What can hang from each mark:
J357: J768 J828
J828: J357
J566: J203 J828
J196: J356 J788
J768: J534 J788
J203: J566
J964: J788
J356: J196 J734
J534: J768
J788: J196 J768 J964

Known rows, with every way that one mark hangs from another:
J566[J203 J828]: [-22  19 -13   8 -16 -19  -3   4  15 -50  21  -4 -13  -4  -5  -2  -9  11
 -35  48 -12  20   7   5  38  34]
J964[J788[J768[J534]]]: [ 10   6  -4  -1 -12 -14   5  -3  -2 -24  -6  18  -7  12  13   0 -19  25
 -15  64 -39  12   0  22  19  21]
J196[J788[J768[J534]]]: [ -3  14 -11  -2 -22   4   5   1  11 -19   1  19   6 -11   6  -8 -26  32
  -5  59 -20  18  -6  40  17  20]
J768[J534 J788[J196[J356]]]: [-30  17  -5 -31  -8   6 -12 -13   2 -13  -6  12 -18   8  -1 -14 -33  27
 -36  72 -27  39   4  20  29  21]
J356[J196[J788[J768[J534]]] J734]: [ -1   6 -19   6 -19  13  12 -21  12   3  -6  18  28 -10   8  -5 -17  18
  -9  64 -26  18  -1  26  29   8]
J357[J768[J534 J788] J828]: [ 12  16  -6 -31 -17   8   7 -10  22 -21  11  29  -6  38  -8 -19 -21   9
 -25  69 -39  43   0  20  18  11]
J788[J196 J768 J964]: [  0  12  17 -19  -7   0   7  13   1  -5   2 -18  10  -9  19 -12 -33  43
 -23  33 -39   1  20  31  16  25]
J566[J828[J357]]: [-11  17  -1  -4  -4 -21  14  -4  -8 -53  27   7  -5  -8  -6   9  -3   9
 -25  48 -15  17  -3   7  29  33]
J196[J356[J734] J788]: [-39   2 -20   0 -20  -2  14  -5  14 -18   5 -11   2 -13  -4  -6 -27  13
 -22  45  -5  38  -8  30  26  14]
J768[J788]: [-24  10  -3 -13 -12 -16   1   7   3 -29   4 -11 -11  11  11 -11 -19  13
 -28  55 -23  31   8  12  23  20]
J768[J534]: [-17  23 -12  -4  -9 -10  -1   7  -2 -40   5  11  -2   2  -9  -9 -16  15
 -14  54 -21  29  -1  26  19  13]
J203[J566[J828]]: [ -8  25  -9   3 -17 -16  -1  15  13 -52  31 -12   4  -9  -4   5 -14   5
 -34  50  -7  22  13  10  22  28]
J964[J788[J196[J356] J768[J534]]]: [ -1   6   0 -19  -7  -1   0 -14  -4  -7  -9  21 -17   6   5   0 -31  31
 -26  68 -39  14   5  26  24  29]
J566[J203 J828[J357[J768]]]: [  4  16 -11  -6 -17 -15  16 -18  12 -59  30  18 -20   5   1  12 -10  -8
 -33  52 -19  16 -11   8  32  47]
J357[J768]: [ -1  13  -8 -14  -9 -10  18   2   8 -35  15   0  -8  10  -4   1 -15  -4
 -21  44 -23  26   2  31  10  28]
J964[J788[J196]]: [-17  15   5 -13   1 -18  15   6  -8 -19  -3 -14 -10  -4   6   1 -16  17
 -25  54 -36   7  19   2  34  16]
J788[J768]: [ -1   9   2  -4 -17 -13   8  12   4 -26  11  -1   1   1   6  -1 -18  20
 -18  39 -24  15   7  31  11  31]
J357[J768[J534] J828]: [ 14  23  -8 -21 -15   6  14  -2  16 -28  20  29   0  25 -24 -12 -15   5
 -16  56 -34  35  -1  29  13  12]
J203[J566[J828[J357[J768]]]]: [ 18  22  -7 -10 -19 -11  19  -6  11 -62  41  10  -3   0   1  18 -15 -13
 -32  54 -14  18  -6  13  15  42]
J196[J788[J768]]: [ -7   7  -5  -2 -23  -3  14   9  10 -16   8  -1   4 -14  10  -4 -24  27
  -8  47 -17  11   0  37  15  27]
J357[J768[J534 J788[J196]] J828]: [ 10  24   5 -40 -14  17   8 -11  19  -9   7  25  -4  29  -7 -19 -23  15
 -33  73 -48  37  12  15  27   9]
J534[J768[J788[J196 J964]]]: [ -3   5   5 -15 -13  -8   9  16  -7 -10 -10 -18   7  -3  27 -16 -48  33
 -38  43 -33   7  20   7  35  18]
J566[J203 J828[J357[J768[J534]]]]: [  8  21 -18  -6 -18  -7   7 -26  12 -61  24  39 -17  10  -3   7 -13  -3
 -28  65 -22  22 -20  10  33  40]
J768[J534 J788[J964]]: [-16  11  -7 -19  -5  -6 -10  -1   3 -24  -8  -3  -4  14  17 -27 -35  36
 -24  57 -33  30   2  19  19   7]
J534[J768[J788[J196]]]: [ -6  11   1  -9 -19 -10  12  14  -5 -18  -5  -5   3  -2  16  -5 -34  16
 -39  54 -27  14  18   2  40  24]

Rows:
[  3   6 -13 -11  -5  12   2 -12   1   7  -5  14  20 -13  13 -16 -32  39
   1  56 -30  -1   2  35  19  15] => J356[J196[J788[J768[J534] J964]]]
[  4  17  10 -18  -7   8  -2   5   0  -7  -5   1  11  -4  14 -16 -36  50
 -20  46 -42   8  12  33  18  18] => J788[J196 J768[J534] J964]
[-10  12  -6 -40  -8  13  -2 -26  10 -11  -2  23 -22  20   1 -10 -34  13
 -40  75 -33  42   2  29  23  27] => J357[J768[J534 J788[J196[J356]]]]
[-26  10  -1 -20   1 -14   8  -3  -8 -15  -1  -8 -24  -1  -3   1 -25  17
 -30  55 -28  16  13  11  29  25] => J964[J788[J196[J356]]]
[-14 -12  -9  -4 -21   6  11  -6  18   2  -2 -15  12 -10  19 -15 -45  40
 -21  35 -20  23  -6  46  15  20] => J196[J356[J734] J788[J768 J964]]
[ 23  29 -13  -9 -19  -4  10 -15  10 -64  34  30  -2   5  -3  13 -17  -7
 -27  66 -18  25 -14  16  17  35] => J203[J566[J828[J357[J768[J534]]]]]
[  1  24   6 -13 -14   6   1   3   1 -15   1  15   7  -3   4  -6 -23  32
 -21  56 -35  14  10  30  22  22] => J788[J196 J768[J534]]
[ 16  15  -4 -19 -20  -9  11 -15  16 -54  33   9 -10  12  18  11 -21  -9
 -42  67 -20  26  -4   4  21  41] => J203[J566[J828[J357[J768[J788]]]]]
[-36  -3 -17  -5 -14   0  11  -3  14 -10   0 -24   8 -13   6 -18 -41  30
 -20  34 -13  31  -6  36  21   9] => J196[J356[J734] J788[J964]]
[-11  -1  -1 -22 -11  -5   1   7  -6  -5  -7 -11  -5  -1  19 -16 -56  33
 -43  44 -26  15  14  16  31  28] => J534[J768[J788[J196[J356] J964]]]
[-12   5 -17  -9 -21   8  -1  -8  10 -13   3  27  -6  -8  -2  -8 -35  32
  -9  61 -13  26 -13  50  13  30] => J196[J356 J788[J768[J534]]]
[ -4  11   5 -48 -11  13  10 -13  20   1  15  12 -18  26 -11 -15 -29  11
 -41  62 -37  38  13  20  24  26] => J357[J768[J788[J196[J356]]] J828]
[ -5   1   7 -19  -6 -10   8  -4  -4  -3  -2   2 -20   1   9   3 -28  27
 -31  55 -35   8  13  23  24  37] => J964[J788[J196[J356] J768]]
[-17  20 -10   4 -16 -23   6  -5   4 -62  27   7 -16  -7  -1   6  -7   5
 -30  47 -12  13  -8  -2  39  41] => J566[J203 J828[J357]]
[  0  15  10 -36  -9  -2  23 -16  -1 -25   8   7 -16  10  18   4 -23   3
 -32  60 -38  20   0  10  26  31] => J828[J357[J768[J788[J196]]]]
[  7  13  -8 -27 -13  -4  12 -23   1 -40   7  31 -17  24  12  -1 -23   0
 -22  71 -33  34 -20  19  17  26] => J828[J357[J768[J534 J788]]]
[ -8  16   1 -20 -13   9  -6  -5   1 -10   2  21  -6  -1  -6  -5 -31  34
 -26  59 -27  23   5  40  17  32] => J788[J196[J356] J768[J534]]
[  0   8  -7  -7 -16   7   2   2   9 -11  -5   7  12 -11  17 -19 -39  48
  -2  49 -28  11  -5  44  13  15] => J196[J788[J768[J534] J964]]
[  6   9   0  -8 -11  -3  -3   6   3 -20  -1   6   7   6  13 -17 -33  42
 -13  43 -35  13   1  40   7  19] => J788[J768[J534] J964]
[ -9   0 -13 -15 -15  10  -4  -5   9  -6  -1  14  -1  -9   7 -19 -48  49
  -8  50 -20  19 -12  55   9  24] => J196[J356 J788[J768[J534] J964]]
[ -1  26  -6   0 -19 -20   7   6   1 -64  37  -1   0 -12   0  13 -12   2
 -27  50  -7  14  -3   4  21  35] => J203[J566[J828[J357]]]
[-34  -1   3 -26  -7   3   0  -9  10   2 -10 -30   0   6  19 -22 -43  35
 -49  45 -33  36  14  16  31  10] => J768[J788[J196[J356[J734]] J964]]
[ -5  13   5 -33  -8   2  13  -8  11 -13   2  -5 -11  14  13  -5 -24   7
 -39  61 -37  28  16  16  24  25] => J357[J768[J788[J196]]]
[-21  24   2 -23  -9   2  -6  -3   1 -19  -7   6  -5   5   8 -14 -24  26
 -31  70 -34  31  12  11  33  11] => J768[J534 J788[J196]]
[-23  13  11 -29  -1  -4   0   6   1  -8  -6 -28  -2   0  22 -22 -35  37
 -33  47 -38  18  21  11  28  13] => J768[J788[J196 J964]]
[-26   8 -20   4 -11   0  21 -12   6  -6   1 -11  21 -18   0  -3  -9   3
 -12  50 -15  18   6  12  36   5] => J356[J196[J788] J734]
[  2   7  -3 -26 -12 -13  21 -16   1 -37  13  11 -18  19  17   2 -19  -4
 -25  58 -31  26 -11  15  16  33] => J828[J357[J768[J788]]]
[ -2  -3  -5  -5 -16 -18   8  18  -5 -22  -6 -14   5   6  27 -17 -45  26
 -32  39 -26  13   8  12  26  20] => J534[J768[J788[J964]]]
[ 10   8  -5 -32  -6  -2  10 -20   0 -32   2  18 -11  23  23 -13 -36  17
 -21  59 -40  25 -17  23  12  21] => J828[J357[J768[J534 J788[J964]]]]
[  5  21   2 -37  -9   5  14 -26  -1 -28   3  27 -14  14  14  -1 -25   8
 -29  74 -41  27  -7  14  26  24] => J828[J357[J768[J534 J788[J196]]]]
[-27  12  -2 -35  -1   7 -16 -10   1  -5 -11   0 -12   8  10 -26 -46  42
 -35  61 -34  32   6  24  25  15] => J768[J534 J788[J196[J356] J964]]
